What can hang from each mark:
q326: q341 q618
q566: q37
q37: q341 q388 q458 q566
q60: q348
q458: q37
q902: q841
q595: q341
q731: q341
q298: q341
q841: q595 q902
q618: q326
q195: q341 q348 q658
q341: q37 q195 q208 q298 q326 q595
q570: q341
q658: q195
q348: q195
q388: q566
q208: q341 q595

Each row was made from one small tree. The marks that hang from a mark follow it in brackets, in the order of their numbers. Every link used is in the known rows. Write each row's tree.
In the rows, zero is written as 128.
Known rows:
q326{q341{q37{q388 q566} q208} q618}: [149  90 124 162 126  92 167 101 122 143 152 109 134  86 107 132 160 118
 132 121 116 101 131 142 135 122 105 101 138 108 123  93 103 110  77 105
 102  20  91 150 151 103]
q388{q566}: [195  97 162 191 141  86 175 104  70 150  83 113 111 101 121  80 110 127
 124 133 103 118 155 104  88 104  96 128 108 139 111  43 125  99 127 123
 170  31 129 127  89 123]
q570{q341{q326}}: [174  72 141 156 111 118 130 102 105 149  89 119  92 126  79 132 125 152
 141 172 114 134 127 119 121 121 116 135 107 167  95  43 128 134 160 134
 155  61 102 135 117 120]
q341{q37 q595}: [160 113  97 167 136  98 116  92 132  94  92 132 135 125 107  88  88 147
 135 138 110 128 149  99 104 115  85 107 113 137  96  67 122 119 154 118
 126  74 124 161 115 128]
q841{q595 q902}: [142  48 140 139 138 113 119 111 113 100 103  95 126  89 105  86 124 144
 120 133  88  77 168 117  87 119  92 101 100 186  73  48 142 133 176 113
 144  39 114 136  72 100]
q298{q341}: [145  86 137 174 116 121 143 113 102 102  86 110  89 116 104 110 115 104
 120 152 118 130 133 129 102 114 121 143 133 128 122  45 116 145 132 126
 148  68 105 116 104 125]
q348{q195{q658}}: [168  83 191 188 114 137 120  94  56 112 102  90 121  84 123 102 127 144
  83 125 102 133 150 107  97 135  97 114 123 128 109  53 132 147 147 121
 163  42 111 119  78 102]
q348{q195{q341{q37{q566}}}}: [173  86 135 186 128 128 109 103  89 114 114 104 138 110 118 117  91 146
 104 153 112 121 142  89 105 128  90 111 132 127 121  65 114 148 126 106
 154  30 111 138  84 102]
q60{q348{q195{q341}}}: [165  99 142 158 119 116 122 105  54 120 115 117 111 131 122 127 100 134
  90 133  84 151 139 101 112 135  94 120 132 135 131  79 124 163 132  89
 128  45 101  99  86 105]
q731{q341{q37 q195}}: [177  74 124 192 123  73 112 117 104 129 135 129 119 135 123 149  88 130
 126 131 129 130 156  94 108 109 110 127  98  98 116  82  84 109 163 148
 145  65  94 135 102 116]
q195{q341{q208 q298 q326 q595} q658}: [155 126 162  84 132 125 124  85  98  81  95  97 132 134 158 131 138 103
 122 157  68 137 176 102 152 113 130 122 127 147  60  99  89 102 151  67
 175 106  94 136 156 114]
q341{q195 q208 q298}: [184  99 129 171 152 108 128  93 133 111 168  88 136  97 150 169 115 136
 142 171  44 142 163 123 150 142 117 106 109 138 119  75 111 105 140 119
 134  55 111 129 164 108]
q388{q566{q37{q341{q195{q348 q658}} q458}}}: [201 100 144 178 156  99 190  91  72 147 131 115 130  90  97  83 110 136
 110 126 105 108 177 102  94 119  94 116 119 110  99  74 106  77 144 114
 167  54 100 121 108 105]
q388{q566{q37{q341{q208 q326} q458}}}: [203  92 142 163 150 103 190 123  89 153 121 122 131  94  78  99 112 152
 122 144  99 116 159 108 106 118  90 118 115 145 107  66 102  82 135 124
 159  38 114 130 123 108]
q458{q37}: [182  74 141 180 101 130 137  75  94  96  77  99  95 123  79 108 114 168
 118 109 106 149 141 132  97 133 107 109 127 145  90  68 107 138 124 124
 144  32 113 107 103 119]
q208{q595{q341{q37{q388} q298 q326{q618}}}}: [173 106 123 127 126 112 117 100 131 113  90 110 126 123 108 131 127 143
 100 156 125 124 141 105 127 100  85 121 151 130  86  74 143 108 108  96
 123  69 127 133 129 128]
q595{q341{q37{q388} q195 q298}}: [151 107  79 183 161  89 126  70 148  78 141 109 152 117  89 138 110 145
 110 175 129 145 159 111 123 111 119 124 123  97 126  83 119 122 108 114
 151  62 122 154 150 140]
q658{q195{q341{q37} q348}}: [142  94 130 169  95 111 138 120 102 110 109 146 128 138 133 107  90 133
 113 129 113  87 146  89 105 149  99 122 115 115 105  74 124 152 110  61
 162  55  81 145 125 113]
q618{q326{q341{q595}}}: [138  92 184 164  91 102 125  93 102 124  79 120 102 132 137 122 125 114
 116 138 153 159 159 138  64  92 131 143 106 131  84  50 124 148 151 114
 164  31 111 123  98 140]
q195{q341{q326} q348}: [159 116 159 130  99 114 155 103  90 122  98 127  84 131 137 120 116 110
 124 135  84 113 164  87 121 123 116 129 110 147  90  89 109 145 125  54
 149  59  73 127 123 114]
q595{q341{q195{q658} q208 q326}}: [144  98 161 129 113  98 148 105  87  93 131  96 127 101 124 143 147 148
  97 151  80 150 151 117 146 122 137 131 120 112  98  74 123 110 105 104
 166  50 108 142 194 120]
q731{q341}: [182  69 167 178 109  93 127 128  89 136 106 134  90 129 110 138 102 120
 119 125 138 131 149 109 100 109 106 139 106 129  98  61  94 121 175 147
 160  64  96 118  77 114]
q902{q841{q595{q341{q298}}}}: [148  77 135 138 150  77 139  99 161 128 136 101  91 103 106  99 106 128
 105 141  95 134 161 105  72 142 103 107 111 152 115  43  98 156 156 111
 167  41 115 133  93 101]
q388{q566{q37{q341{q195{q658} q298}}}}: [208  96 131 187 161  96 181  83  78 147 119 106 145 106 104 105 110 135
 122 136 100 118 175  99  98 113 106 116 115 128  98  70  99  93 146 124
 166  62 134 109  93 110]
q195{q341{q37 q208 q298} q348 q658}: [145 130 150 115 118 114 146  59  97 104 125  98 112 125 138 143 105  91
 128 110  72 101 192 102 134 151 135 125 128 103  94 139  65 115 119  30
 135  95  75 133 152  96]
q658{q195{q341{q298 q326 q595} q348}}: [146 113 129 132 111 113 133 117 117  94 112 149 144 144 157 104 109 132
 120 158  89 100 152  94 125 136 107 123 106 149  83  76 144 147 140  64
 172  70  80 131 136 125]
q208{q341{q37{q566}} q595}: [204  72 119 131 110 111 106 121 105 158 105 117 128 115 102 152  74 154
 103 118 154  99 150 104 104  93  65 116 165 114  87  64 142  67 121 130
 110  94 116 118  95 112]
q60{q348{q195}}: [168  91 144 166 119 116 127 106  53 123 115 117 113 118 114 121 104 145
  91 126  79 152 135 114 109 142  91 117 126 144 139  73 137 161 138 105
 118  36 110  96  85 106]
q458{q37{q341{q195} q388 q566}}: [220  55  74 166 154 125 164  80 114  86 115 118 133  99  68 111 105 169
 108 129 120 124 144 136 102 110 105  83 139 106 109  79 105  91 120 144
 160  29  94 116 119  97]
q902{q841{q595}}: [160  66 146 148 141  84 141 114 147 143 123 107  78  97 113  89 104 129
 107 124  89 124 158 100  64 145  91  95 104 157 119  33  98 155 162 115
 161  32 109 136  78  88]
q618{q326{q341{q208}}}: [137  79 198 163  78 107 136 107  97 140  90 111  94 121 125 149 128 116
 119 132 138 156 155 146  74 110 137 144 106 131 102  56 107 148 127 109
 155  14 109 126 119 127]
q326{q341{q208 q298}}: [145 101 156 159 116  98 134  89 130 124 132  97 123 120 121 162 139 122
 137 141 113 146 151 140 116 108 131 136 114 150 107  63 103 137 116 120
 128  68 108 113 139 127]
q566{q37}: [185  78 145 202 115 144 146  96  93 131 100 115 110 113  73 122 111 161
 116 115 125 128 153 108 101 153  94 107 129 160  88  54 111 148 147 104
 131  51 136 127  81 102]
q841{q595{q341{q37{q566} q298 q326}}}: [145  78 103 116 149  82 114  95 141  94 112 116 139 111 101 109 107 141
 125 162  99 108 160 113 123 124 112 116 106 180  99  79 119 124 155 124
 140  35 116 142 127 114]
q731{q341{q37 q208 q595}}: [172  94 124 144 116  73 119 132 127 116 128 146 123 132 113 147  88 136
 137 126 108 126 149 107 119 118 110 124 104 122 104  85  83  99 169 138
 127  74  98 145 128 104]
q37{q341}: [186  68 137 171 130 113 154 119 105 135 106 124 100 109  79 123 107 124
 123 152 118 126 144 113  91 100  84 125 116 135 101  53  94 127 157 154
 160  75 107 115  99 112]
q902{q841{q595{q341{q195{q348} q326}}}}: [147  81 136 128 139  69 152 106 151 131 147 107  90  98 122  96 114 135
 100 133  76 128 163  97  79 142 110 102 100 143 118  49 107 152 149 102
 162  32  97 135 112  95]
q195{q341{q208}}: [167  95 163 151 110 120 136 117 100 121 101 109  91 126 125 142 108 115
 124 145  96 128 147  98 119 124 104 122 133 134  95  62  87 130 116  82
 160  58  99 147 130 100]

Which tree is each row?
[206 103  96 146 200  98 178 129 143 100 133 162 132  74  62  58 114 132
  95 180 143 113 157 116  85  65  60 104 121  96 121  56 126  47 156 153
 189  69  61 163 131 115] : q37{q341{q595} q388{q566} q458}
[206  85 116 146 183 102 193 150 137 122 148 152 118  59  48  97 117 138
 100 170 124 109 150 129  97  89  70 107 122  95 149  63 101  47 122 144
 177  43  59 165 160  95] : q37{q341{q208} q388{q566} q458}
[175  89 102 122 127 100 135 123 110 140 131 128 150 105  97 126 111 149
 131 149 109 110 147 115 139 105  81 109 126 146  93  92 136  81 146 141
 119  74 103 134 129 131] : q208{q341{q37{q566} q326{q618} q595}}
[148  91 113 184 154  92 148  87 121 131 173 102 141  85 123 104 159 117
 115 141 138 109 142 131 129 104  89  96 139  76 118  90 120  91  96 118
 126  28  66 153 142 123] : q326{q341{q37{q388 q458 q566} q195} q618}
[164  98 115 130 113  96 128 126 116 138 128 129 141 112  93 133 121 150
 129 148 105 123 148 108 134 102  84 116 115 147  95  88 133 100 147 140
 114  86 101 133 131 136] : q208{q341{q37 q326{q618} q595}}
[142 115 110 138 111 105 132 114 134  95 132 146 152 138 147 120  88 135
 129 146  83  91 152  97 127 154 108 116 115 127  99  89 123 138 122  58
 150  70  83 147 154 111] : q658{q195{q341{q37 q208 q298 q595} q348}}
[190  87 100 153 132 120 136  67 130  83 102 108 124 132  73 116 108 157
 132 142  97 153 148 133 102 111 105 109 125 147  78  84  94 124 159 147
 147  73 109  92 112 125] : q458{q37{q341{q298 q595}}}
[177 105 109 137 134 112 105 100 156 121 119 100 138 122 110 170  87 147
 145 147  78 119 153 116 139 140  94 113 132 149 117  93  98 101 117  99
  89  72 132 140 151 108] : q341{q37 q208{q595} q298}
[122  60 136 110 140  98 122 101 106  77 123  84 151  92 116  95 146 150
 100 148  83  93 176 113 109 108 120 112 101 160  66  63 148 121 159 105
 163  46 110 139 118 113] : q841{q595{q341{q195{q658} q326}} q902}
[162 102 135 172 130 127 105 102 105 116 124  98 144 117 122 132 119 140
 116 178  85 133 144  90 131 129  94 116 118 152 121  86 110 161 133 104
 142  37 108 129  99 117] : q348{q195{q341{q37 q298 q326{q618}}}}
[140 150 130  90 129 108 133  52 103  80 101 114 132 144 154 110 115  95
 127 132  75 111 196  87 138 120 132 124 114 129  68 139  92 116 150  37
 146 115  75 131 141 123] : q195{q341{q37 q298 q326 q595} q348 q658}
[147 130 107 120 156 116 107  95 143  95 116 115 137 142 127 105 120 112
 141 196  95 131 158  94 152 107  84 115 125 149  81 110  96 109 152  84
 149  81  83 156 143 142] : q195{q341{q37{q458} q298 q326{q618} q595}}
[136 131 106 157 143  73 130  70 152 119 191  90 163 111 160 143 163 112
 153 157  72 133 151 129 155 114 115 103 120 111  98 104 107 111 122 115
  97  70  93 131 173 129] : q326{q341{q37 q195 q208 q298 q595} q618}
[154 119  89 147 165 103 117  87 147 100 165 110 152 114 125 127 105 148
 141 183  64 129 180 107 158 130 104 112  86 139 133 127 117  97 146 102
 118  56  72 146 178 144] : q341{q37{q458} q195{q348} q298 q326}
[128 100 140 192 130  87 134  85 112 139 170  90 126 103 133 111 163 113
 123 141 123 128 144 124 127 108  91 111 128  86 107  88 109 114 110 121
 120  45  70 140 142 134] : q326{q341{q37{q458} q195} q618}
[194  93 102 121 123 101  86 115 131 144 136 105 154 132 129 185  97 158
 115 160 113 128 165  92 137  85  85 120 131 132  95  84 143  75 134 134
 104 114 112 107 132 134] : q208{q341{q37 q195 q298 q326} q595}
[173  95 105 188 163 103 148 114 128 111 104 137 123  92  63  78  96 150
 110 143 144 112 153 109  94 111  72 108 116 106 149  74 114  85 110 117
 146  33  93 183 123 123] : q341{q37{q388{q566} q458}}
[142  97 165 194 116  90 147  83  91 147 156  86 113 101 155 122 180 103
 121 135 110 132 141 124 123 104 105 114 125 104  91  65 123 134 114 124
 132  46  86 114 121 127] : q326{q341{q195} q618}
[180 109 122 140 144 103 119  94 130 110  95 112 126 120 102 113 102 143
  92 153 146 124 152 104 105  92  79 128 157 107  94  62 143  84 108 100
 141  74 121 138 122 129] : q208{q595{q341{q37{q388{q566} q458} q298}}}
[149 134 127 143 131  76 134  68 143 101 174 107 147 116 167 150 137 123
 138 145  78 144 168 126 128 103 140 120 105 124  94  74 126 118 134 109
 120  85  87 113 164 126] : q326{q341{q195{q348} q208 q298 q595}}
[189  93 141 151 124  72 122 129 111 112 155 136 121 120 154 152 105 130
 126 139  88 137 153 104 125 112 117 118 103 109  92  67 103  90 181 145
 150  75  85 133 133 100] : q731{q341{q195 q208 q595}}
[201  83 121 150 116 127 159 117 111 140 143 123 129 107  88 158 115 165
 120 130  81 118 158 101 125 141 101  99 123 145  88  77 101 121 144 108
 115  68 112 114 136  83] : q566{q37{q341{q195{q348} q208{q595} q326}}}
[181  75 163 146 110  82 140 150  92 144 158 124 110 111 146 168 139 127
 129 145  70 130 145 110 153 124 118 120  94 127 107  88  94  99 159 140
 139  41  78 126 148 101] : q731{q341{q195 q208 q326{q618}}}
[193  78 117 109 131  89 114 136 129 135 124 129 142 138 120 179  88 139
 143 146 101 113 152 115 149 118 112 129 115 151 109 109  84  78 154 130
 117  61 107 125 135 107] : q731{q341{q37{q566} q208{q595} q298 q326}}
[139 122 166  94  92 112 157  91  76 111 105 110 105 122 138 134 121 107
 119 102  63 101 180  93 139 144 137 123 117 114  95 131  73 116 104  29
 135  76  67 145 170  92] : q195{q341{q37 q208 q326} q348 q658}
[175 104 128 122 130 108 127 113 123 133 137 118 139 111 111 143 135 134
 133 173  93 136 158 122 145 100  90 123 116 170  81  84 142 102 171 145
 130  97 102 107 121 143] : q208{q341{q298 q326{q618} q595}}
[154 128 113 153 127 106 134  67 125 114 119 118 109 142 123 133  84 102
 143 141  96 108 177  91 119 133 112 128 119 129 104 115  85 143 127  52
 129  80  85 130 114 119] : q195{q341{q37 q298} q348}
[170  79 108 163 144 109 126  89 129 123 152 113 117  96  76 140 112 157
 124 158 115 120 144 122 130 138 115 108 123  83 127  73 107  81 134 119
 146  67  68 179 174  94] : q570{q341{q37{q388 q458} q195{q658} q208}}
[181  73  91 176 172 125 138 113 130 103 108 135 130  85  62  80  84 153
 110 142 155  97 147 124 107 123  67  95 139 108 140  79 119  75 114 115
 143  22  90 186 122 111] : q341{q37{q388 q458 q566}}
[140  90 158 148  97  96 130  98 113 125  96 120 122 125 130 135 108 123
 129 134 138 143 156 143  81 107 134 133 113 124  99  70 109 125 133 108
 144  18 114 139 129 127] : q618{q326{q341{q37{q566} q208 q595}}}
[142 104 170 176 107  89 143  67  81 119 135  97 114 113 154 125 148 113
 108 106 123 135 170 117  98  97 136 128 111  95  94  64 121 129 118 105
 146  74  81 111 123 124] : q326{q341{q195{q348 q658}}}
[168  94 123 137 151 107 153  89  94 108 179 100 140  66 138 115  90 141
 116 112  65  88 174 125 147 163 105  90 133  66 127 121 103  42 113  81
 124  34  57 170 200  83] : q341{q37{q458 q566} q195{q348 q658} q208}
[190  91  95 143 136 114 139  72 126  87 125 100 137 127  97 120 132 158
 134 158  69 154 148 128 129 112 108 101 115 145  78  98 100 116 157 148
 144  64  98  91 139 127] : q458{q37{q341{q195 q298 q326{q618} q595}}}
[146  98 105 128 115 105 137 134 122 112 133 100 125 112 139 147 132 122
 130 165  60 118 127 116 155 122 122 119 133 111 132  85 113 111 103 110
 100  58  95 133 181 111] : q298{q341{q37 q195 q208{q595} q326{q618}}}
[148  73 142 140 140  76 144 108 151 132 129 105  84 100 105  92 108 132
  98 131  99 131 156 102  66 141 101 106 112 144 114  37 100 156 149 111
 168  35 111 138  93  95] : q902{q841{q595{q341}}}
[178  86 159 163 107 103 141  97  72 140 151 107 111  93 123 146 114 130
 101 114 111 121 175 110 109 113 108 121 120  97  97  74 134  95 142 128
 145  96  79 108 115 115] : q208{q341{q195{q348 q658}}}
[152  74 112 134 162  75 140  95 164 128 138 102 108 102 102  95  92 133
 111 140 101 121 161 107  77 145 101 101 119 146 121  56  93 141 149 110
 162  32 118 141  97  97] : q902{q841{q595{q341{q37{q566} q298}}}}
[213  62 101 157 163 107 173  98  91 134 149 121 132  86 119 113  86 124
 124 147  98  91 156 118 111 108  91 103 132 105 102  74 112  79 153 141
 162  50  89 112 117  93] : q37{q341{q195{q348}} q566}
[163  91 186 176 113 138 113  90  57 107 101  89 119 104 135 112 121 128
  83 135 108 133 155  92 101 125 102 118 132 117  98  61 114 150 138  98
 178  55 100 124  80 100] : q348{q195{q341 q658}}
[202  82 116 184 129 114 166  79 104  93  77 117 110 108  68  92 120 170
 107 112 116 138 146 127  87 116 110  98 121 129 115  67 117 115 102 120
 155  20 110 124 104 114] : q458{q37{q388{q566}}}
[208  78 113 117 145 110 162 140 125 108 134 136 132  83 103 153 143 144
  91 154  89 115 152 107 124  86 104  93 115 102 122  69 112  77 121 130
 152  75  83 143 171  82] : q37{q341{q195{q658} q208{q595} q326} q388}
[220  69  63 154 160 119 159  75 125  71 117 126 143 100  78 100 104 169
 109 135 114 126 145 133 104 102 103  78 139 107  96  79 115  84 133 145
 160  43  94 120 124 100] : q458{q37{q341{q195 q595} q388 q566}}
[158  99 157 136 115 122 124  99  36 114 105 110 117 129 130 124 116 130
  81 126  79 152 147 102 121 134 105 122 130 133 122  91 120 154 133  81
 137  53  97  97  97 105] : q60{q348{q195{q341{q326} q658}}}
[135  99 128 131 106  93 145 119 120 102 112 115 129 117  76 144 120 160
 119 154  97 142 137 118 139 128 122 137 117 139 119  83 107 128  90 103
 135  37 125 159 186 127] : q595{q341{q37 q208 q326}}
[147  85 129 126 149  70 146  98 160 127 153 104  98 101 123 104 112 131
 106 143  72 130 168 100  85 144 114 104 100 149 118  57 105 152 154 102
 161  38 102 130 113  99] : q902{q841{q595{q341{q195{q348} q298 q326}}}}
[159 129 152 108 113 114 162 100 114 129 141 111 101 119 146 151 135  98
 146 155  37 107 165 107 161 148 120 121 115 158  94 122  95 134 122  44
 125  56  69 120 160 104] : q195{q341{q208 q298 q326{q618}} q348}
[142  85 170 163  85  94 117 103 108 137 106 107 112 129 144 160 115 125
 116 132 135 150 159 132  80 103 134 134 111 104 106  66 109 130 118 105
 138  24 110 133 134 124] : q618{q326{q341{q37 q195 q208{q595}}}}
[147 120 148 117 120 113 123  84  92  86  94 103 124 130 140 117 110 109
 115 121  96 121 169  91 124 120 116 113 139 100  73  96  76 100 129  63
 160 101  96 162 147 100] : q195{q341{q37 q208 q595} q658}
[162 112 165 142 132 135 102  84  82  88 107  93 147 115 149 112 128 131
  96 164  86 143 161  90 123 116 109 117 121 144  88  75 122 143 160  99
 174  72 103 120  97 114] : q348{q195{q341{q298 q326 q595} q658}}
[151 148  97 110 133 100 129  76 140  92 115 132 132 151 139 120  97 113
 148 160  73 116 178  84 137 118 119 123 105 154  87 120 102 134 145  53
 127  92  83 135 139 130] : q195{q341{q37 q298 q326 q595} q348}
